(in the rows, 100 means zero)
Known rows, with every step that occurs:
nobab/teruren: [97,132,106,127,108,100,135,74,126,121,125,88,106,152,102,119,107,154,95,104,98,71,108,119,136,85,87,91,108,85,85,80,92,119,65,69,103,85,110,95,83,59,107,87,103,58,90,105,68,115,120,95,110,125]
boka/ripal: [78,126,122,122,75,105,101,71,96,109,100,99,88,156,72,134,108,143,99,103,128,69,101,115,127,68,109,63,111,64,131,84,112,89,79,62,102,55,113,87,74,105,109,118,109,53,94,80,117,103,102,105,104,124]
leme/milatu/dogif/nobab: [102,99,110,120,127,76,117,71,128,79,123,91,97,126,98,100,98,147,88,94,115,74,141,150,152,68,93,78,68,56,110,95,52,71,58,56,105,31,86,60,94,131,117,111,131,52,88,73,110,70,102,104,123,134]
nobab/teruren/dogif/milatu: [94,121,125,133,131,89,132,78,146,126,128,93,116,147,118,109,96,145,95,98,100,78,125,113,132,59,90,66,101,82,99,91,111,115,55,72,114,66,108,75,90,61,98,78,128,58,93,105,65,114,114,78,98,109]
dogif/teruren/milatu/leme/boka: [104,104,121,121,109,58,132,86,128,119,120,110,102,99,42,94,117,144,92,52,122,33,66,120,108,90,48,68,92,81,101,64,107,61,91,88,89,58,104,110,104,122,119,134,167,74,113,104,120,84,109,90,135,142]
dogif/milatu: [87,110,122,120,123,91,90,99,100,125,94,113,121,107,96,98,92,129,86,110,88,84,110,140,123,86,107,41,78,80,121,100,95,90,55,103,110,46,85,74,87,69,91,110,104,79,72,100,111,109,105,93,87,122]
teruren/milatu/dogif/nobab: [106,112,129,94,90,54,149,94,131,68,110,112,86,136,80,124,131,145,79,71,138,57,95,103,115,79,100,96,90,65,103,64,94,88,97,71,113,48,95,66,61,100,131,144,153,69,116,70,106,72,99,97,108,150]
milatu/leme/kalu/boka: [124,141,114,127,92,61,128,70,99,97,107,110,74,111,86,120,152,182,94,77,138,73,54,142,89,124,92,55,88,75,99,83,103,82,105,82,136,82,111,108,82,94,92,89,109,33,101,120,128,70,134,107,127,140]
ripal/kalu/boka/leme/milatu: [85,104,124,84,113,117,109,101,122,118,104,108,112,94,76,106,136,177,88,140,104,74,89,181,115,95,130,61,97,56,110,82,69,77,71,60,124,68,69,88,94,98,118,113,138,37,77,100,94,64,111,129,130,138]
boka/leme/milatu/dogif/teruren: [104,88,114,114,128,93,120,95,131,108,105,128,88,109,82,102,108,157,104,86,117,70,96,168,151,111,87,76,94,53,101,76,70,72,67,78,95,40,80,73,105,112,121,110,147,38,92,102,107,93,84,115,133,149]
milatu/leme/boka: [113,129,98,128,129,81,127,91,113,125,104,112,88,119,57,90,104,148,80,65,141,65,65,150,125,128,84,63,101,91,81,94,109,63,83,60,108,58,94,93,96,140,102,103,109,55,124,103,132,79,138,98,105,134]
nobab/teruren/dogif: [95,124,123,133,119,89,142,67,152,116,132,85,106,153,120,112,103,149,96,97,115,75,117,110,126,63,89,85,109,88,85,81,109,122,66,60,106,73,117,85,97,70,96,77,126,55,104,102,60,104,123,80,106,108]
ripal/leme/milatu/dogif/teruren: [114,70,112,99,120,84,107,77,124,92,108,121,97,101,84,92,121,143,94,92,90,51,102,144,149,86,93,89,55,62,132,111,53,108,84,84,86,46,95,41,106,125,102,106,122,48,82,92,94,107,95,114,138,118]
teruren/dogif/milatu/leme: [93,111,138,131,138,65,120,86,137,114,107,110,106,115,108,103,100,138,91,80,137,75,93,125,111,74,99,42,89,88,109,95,121,77,70,84,117,32,98,69,96,98,75,95,141,64,112,101,109,82,114,76,95,108]
teruren/nobab: [103,146,111,133,90,74,109,76,73,115,108,95,113,136,75,110,78,133,86,116,116,111,94,118,108,108,105,104,96,95,99,86,59,86,68,82,120,62,104,123,82,77,98,120,85,98,100,117,108,95,134,125,139,138]
dogif/nobab/teruren/milatu/leme/kalu: [124,145,110,124,106,67,159,91,132,109,109,98,87,166,107,142,141,154,104,56,125,64,99,99,102,87,84,68,101,53,101,41,112,96,82,57,102,64,109,83,91,75,127,104,130,47,101,86,81,79,110,84,116,132]
leme/kalu: [105,127,118,122,84,69,121,60,80,67,105,102,80,100,102,135,129,152,86,100,106,74,76,119,97,93,101,78,82,93,105,76,85,125,98,104,127,86,122,108,106,89,78,90,97,51,90,118,115,92,119,103,117,121]
boka/kalu/ripal/leme: [122,75,119,110,95,84,119,88,89,97,125,110,62,99,94,81,135,178,106,121,85,95,47,77,146,93,104,81,105,72,134,76,92,111,97,93,102,82,129,109,86,96,107,126,93,68,78,92,76,121,136,121,137,132]
dogif/milatu/leme/boka/kalu: [108,112,104,132,132,85,100,112,97,146,96,125,99,97,74,80,90,148,84,81,113,82,81,142,138,104,101,34,94,83,115,109,110,64,57,94,114,49,80,80,86,105,97,107,108,77,93,113,124,106,123,101,100,134]
kalu/ripal/leme/milatu/dogif/teruren: [105,44,135,104,130,91,115,69,126,91,138,98,76,117,74,78,120,155,107,113,73,76,78,126,145,81,79,86,80,47,140,95,68,95,85,87,107,59,134,92,76,110,102,116,125,52,82,71,99,111,99,94,126,117]
boka/ripal/leme/milatu/dogif/teruren: [94,90,115,111,85,100,100,69,105,109,98,114,78,141,66,120,112,147,101,90,112,48,103,124,151,57,104,70,89,46,154,105,82,89,83,69,92,49,104,49,85,129,112,115,124,45,92,77,107,118,79,115,131,121]
ripal/kalu: [88,117,117,107,97,109,113,75,104,91,101,86,110,95,72,121,120,149,77,131,106,68,99,147,124,89,127,81,99,93,103,76,67,92,85,69,111,70,72,95,89,105,89,118,114,55,91,104,99,81,123,119,130,118]
milatu/leme/boka/kalu: [123,125,94,130,118,76,126,97,106,124,109,114,76,108,56,82,109,159,85,66,143,75,52,129,136,125,90,66,110,93,86,89,109,66,84,65,108,66,93,98,97,140,105,111,109,61,119,114,121,84,145,113,123,148]
milatu/dogif/teruren/nobab: [130,117,114,118,89,76,111,45,98,53,118,80,95,110,71,96,93,130,88,98,112,78,110,98,124,77,85,87,97,71,114,72,36,81,84,80,117,43,101,85,77,89,121,108,138,61,102,117,125,111,107,112,161,163]
nobab/teruren/dogif/milatu/leme/boka: [100,119,113,139,140,90,138,88,146,139,124,97,107,147,102,98,93,145,89,83,113,76,109,125,134,71,91,61,107,86,93,95,117,103,54,64,114,67,107,71,96,75,98,71,132,60,109,107,71,106,118,76,94,113]
ripal/leme/boka/kalu: [117,87,98,93,114,93,111,110,102,117,93,141,88,94,78,79,120,140,85,96,87,61,53,114,147,108,112,77,84,85,122,111,83,122,89,86,95,63,108,56,126,131,113,108,94,63,102,97,83,114,127,114,117,121]
leme/boka/kalu: [100,101,98,112,116,92,112,104,95,118,113,119,98,94,68,68,92,139,71,103,100,82,68,114,148,95,104,61,111,104,96,96,95,97,63,71,107,72,107,102,126,139,121,118,104,77,104,100,105,91,141,104,108,142]
ripal/kalu/boka: [86,115,126,83,98,110,104,85,113,98,107,90,117,94,76,110,134,172,74,149,99,68,92,157,105,83,129,57,96,72,112,84,68,92,80,60,131,75,80,97,82,90,110,111,125,43,82,99,96,63,123,122,128,135]
kalu/ripal: [89,84,138,112,122,93,122,73,117,94,133,83,85,128,83,85,117,152,96,123,92,95,73,116,121,94,82,83,106,67,118,78,96,93,79,85,119,67,134,129,66,93,97,120,106,61,86,73,110,96,124,88,101,120]

Rows:
[81,100,138,125,135,72,110,85,134,108,108,108,120,107,118,98,96,128,87,100,120,79,103,121,116,60,105,46,86,89,115,102,113,92,62,86,119,34,106,69,104,88,77,97,140,69,102,99,97,84,114,73,87,104]	teruren/dogif/milatu
[86,94,112,117,136,97,119,113,125,133,104,134,94,118,88,110,108,156,104,93,115,78,82,181,147,122,98,79,93,62,95,79,90,78,63,78,90,48,85,85,116,108,105,114,128,45,95,94,97,85,94,112,111,133]	boka/leme/milatu
[97,119,136,119,125,65,136,79,152,83,105,95,106,134,125,113,118,125,95,84,139,71,107,95,96,61,104,49,95,76,107,70,111,92,77,58,108,27,117,72,117,106,102,100,148,53,107,74,91,57,117,73,102,105]	teruren/dogif/nobab
[92,103,135,131,145,70,117,90,141,122,107,113,108,109,98,83,91,132,85,77,132,75,91,131,118,76,105,41,91,91,106,107,122,78,62,77,119,32,100,68,104,110,80,93,144,61,115,99,113,79,120,74,86,105]	teruren/dogif/milatu/leme/boka
[111,121,112,132,94,72,101,59,90,105,111,82,116,103,63,97,86,128,98,94,99,77,93,104,105,88,60,71,93,86,116,64,60,71,71,93,96,53,110,130,109,83,108,121,129,91,89,127,113,105,115,111,162,145]	dogif/teruren/nobab
[89,103,125,83,83,99,94,94,112,120,104,120,105,140,88,105,145,173,105,128,103,66,76,133,102,80,114,37,93,40,150,107,102,102,81,60,122,67,120,73,79,83,134,105,117,39,78,83,103,88,105,112,110,146]	kalu/boka/ripal/leme
[95,93,121,87,122,92,109,107,136,121,116,128,104,119,100,88,132,182,101,126,108,81,87,172,115,104,105,46,93,43,108,97,81,82,64,61,130,55,96,75,95,81,141,101,141,32,77,94,102,67,105,115,115,161]	kalu/boka/leme/milatu/dogif
[103,133,106,128,109,85,159,95,141,146,129,107,97,157,67,112,114,166,85,65,124,60,87,131,132,97,75,102,113,83,75,78,120,98,76,63,105,90,102,98,72,87,115,108,133,68,116,100,72,101,118,92,101,132]	nobab/teruren/milatu/leme/boka
[101,127,119,140,135,86,137,76,147,134,124,93,109,153,114,110,102,151,97,80,114,76,115,120,128,70,90,69,105,81,92,91,117,102,58,67,113,69,107,76,85,62,93,73,128,54,100,113,66,111,119,78,100,111]	nobab/teruren/dogif/milatu/leme
[83,93,125,85,94,96,91,92,118,129,109,119,105,139,86,102,139,173,102,129,103,68,87,152,112,69,113,38,85,39,148,111,93,93,69,58,120,65,121,71,84,93,131,102,122,44,72,79,103,80,101,114,109,142]	kalu/boka/ripal/leme/milatu
[89,111,126,86,105,117,109,100,118,108,99,106,109,93,78,113,141,176,88,142,105,72,78,168,106,97,132,57,107,62,108,74,71,87,85,62,126,72,77,88,86,87,117,112,136,37,84,100,92,68,113,126,131,139]	ripal/kalu/boka/leme
[110,139,113,113,109,77,150,101,139,113,109,96,104,171,104,132,130,142,102,74,113,65,113,98,110,82,84,66,99,58,103,48,109,96,73,54,95,55,108,81,93,70,134,115,129,57,96,71,69,84,108,83,108,130]	dogif/nobab/teruren/milatu
[105,138,112,128,104,78,157,89,136,135,129,101,91,164,79,126,124,174,93,68,127,58,91,126,125,97,79,106,105,81,78,69,122,98,81,69,103,89,103,99,65,69,110,111,128,63,108,102,70,106,117,95,106,131]	nobab/teruren/milatu/leme
[104,124,113,116,96,80,156,77,136,104,128,97,96,162,90,125,117,166,85,85,117,64,110,112,135,77,87,110,104,72,83,74,96,116,79,71,113,83,104,80,58,66,117,108,134,59,103,98,66,111,107,96,111,141]	nobab/teruren/milatu/dogif
[93,98,128,115,96,60,125,80,126,101,119,104,111,96,61,101,122,145,96,74,106,39,82,107,111,75,51,70,88,84,107,59,98,77,86,103,85,59,106,111,101,101,114,137,161,80,95,100,109,88,100,92,133,140]	dogif/teruren/milatu
[104,99,106,122,131,85,125,72,135,89,127,89,98,139,102,101,97,146,90,94,110,70,149,150,154,62,90,79,76,57,105,97,57,73,53,50,107,41,88,60,92,117,121,104,132,47,85,80,96,78,102,98,126,135]	leme/milatu/dogif/nobab/teruren
[110,141,111,130,97,73,160,83,130,123,128,104,81,155,83,131,130,179,93,64,125,61,85,122,121,96,79,103,102,79,80,67,119,107,87,77,112,99,111,99,66,69,103,99,124,59,111,109,74,101,117,95,115,133]	nobab/teruren/milatu/leme/kalu
[90,101,122,85,108,116,113,90,124,101,105,105,103,94,77,106,134,177,83,140,106,73,97,180,123,92,137,61,103,56,109,81,55,82,78,57,133,68,67,77,82,100,123,112,145,30,82,97,99,66,110,128,137,146]	ripal/kalu/boka/leme/milatu/dogif
[107,130,117,138,127,79,138,67,138,123,124,93,97,147,116,119,108,157,99,82,114,75,109,117,122,67,91,66,102,83,95,84,110,112,65,77,119,78,111,82,91,59,87,66,125,51,101,117,68,109,117,77,108,105]	nobab/teruren/dogif/milatu/leme/kalu
[97,107,131,97,84,60,144,88,123,76,117,111,90,127,72,120,128,154,73,81,136,59,90,118,125,86,104,110,86,75,94,77,96,96,95,82,116,60,94,72,55,102,119,144,153,72,119,84,107,82,102,102,107,149]	teruren/milatu/dogif
[83,100,115,113,88,108,96,83,102,124,95,120,87,149,71,129,115,147,100,95,112,53,100,133,147,65,113,74,85,52,150,107,94,96,81,66,90,55,110,57,86,126,100,116,103,50,88,77,101,109,84,116,113,110]	boka/ripal/leme/milatu
[118,106,113,96,92,74,117,73,92,84,87,128,85,103,107,128,150,144,90,97,90,59,58,119,114,105,111,86,65,75,128,94,73,143,117,104,108,74,123,62,112,96,84,91,87,41,92,107,93,117,109,118,122,107]	ripal/leme/kalu
[86,94,125,91,124,92,106,117,136,133,114,130,111,118,97,92,133,184,108,126,106,83,78,176,108,109,101,42,90,44,109,95,94,83,62,67,121,59,98,88,104,80,140,102,137,38,74,96,98,63,107,111,108,155]	kalu/boka/leme/milatu
[101,100,137,122,94,77,127,53,87,63,123,93,67,111,97,119,132,160,91,110,95,92,61,111,100,94,97,80,90,77,117,70,89,117,97,102,138,95,144,129,87,86,82,97,100,49,87,101,116,93,121,90,117,115]	leme/kalu/ripal
[99,129,129,115,73,53,147,93,111,114,112,127,72,136,63,137,151,188,87,62,156,52,50,133,96,102,93,83,88,64,104,73,131,78,109,84,122,85,110,101,63,103,107,132,143,59,115,93,119,64,108,103,111,144]	teruren/milatu/leme/kalu/boka/ripal
[108,119,111,131,128,83,97,100,104,139,91,112,109,113,86,99,102,145,89,83,116,82,92,151,124,106,98,38,82,77,115,102,106,67,64,95,113,45,74,80,73,82,83,106,106,70,91,112,124,103,113,99,99,124]	dogif/milatu/leme
[103,51,132,101,131,95,121,71,125,90,132,102,71,124,84,81,121,154,100,116,81,85,78,135,145,89,97,99,80,49,138,106,70,102,85,82,113,61,129,89,67,111,98,117,112,51,86,69,97,108,101,98,117,113]	kalu/ripal/leme/milatu/dogif
[115,144,102,119,116,91,138,91,132,106,106,84,105,165,117,128,120,137,105,83,102,75,122,97,111,82,88,57,106,56,103,54,93,98,67,49,90,50,108,78,102,70,131,95,114,48,86,77,73,90,110,87,113,129]	dogif/nobab/teruren
[104,91,116,128,121,71,111,54,111,87,132,90,103,106,76,88,82,144,85,102,108,76,136,152,149,68,78,88,72,69,112,101,40,63,53,76,106,45,88,86,97,124,108,115,141,66,85,100,120,85,104,113,145,142]	leme/milatu/dogif/teruren/nobab
[96,112,112,126,125,103,94,109,101,149,90,115,105,111,53,98,88,140,79,81,115,71,91,161,131,95,115,35,99,73,125,108,105,56,59,74,119,48,74,70,79,112,93,110,118,67,96,102,129,103,109,99,98,127]	dogif/milatu/leme/boka/ripal/kalu
[120,143,120,126,85,68,125,69,92,98,106,109,64,123,83,126,149,185,100,79,149,69,57,139,89,114,94,49,97,65,112,84,113,75,103,72,135,79,114,100,79,102,96,85,110,29,105,113,133,75,123,112,125,142]	milatu/leme/kalu/boka/ripal
[77,124,125,113,69,124,102,71,91,104,94,90,86,137,59,141,113,150,87,117,126,61,102,135,128,62,133,66,115,64,133,80,91,84,85,56,111,65,88,85,67,113,102,122,115,49,93,83,110,96,100,119,122,121]	boka/ripal/kalu
[104,131,127,120,84,45,153,92,112,105,111,123,77,123,67,137,140,174,85,51,155,52,52,133,99,113,88,103,86,84,88,69,124,80,110,95,116,81,105,101,67,107,90,134,135,67,117,102,117,72,115,106,115,131]	teruren/milatu/leme/kalu
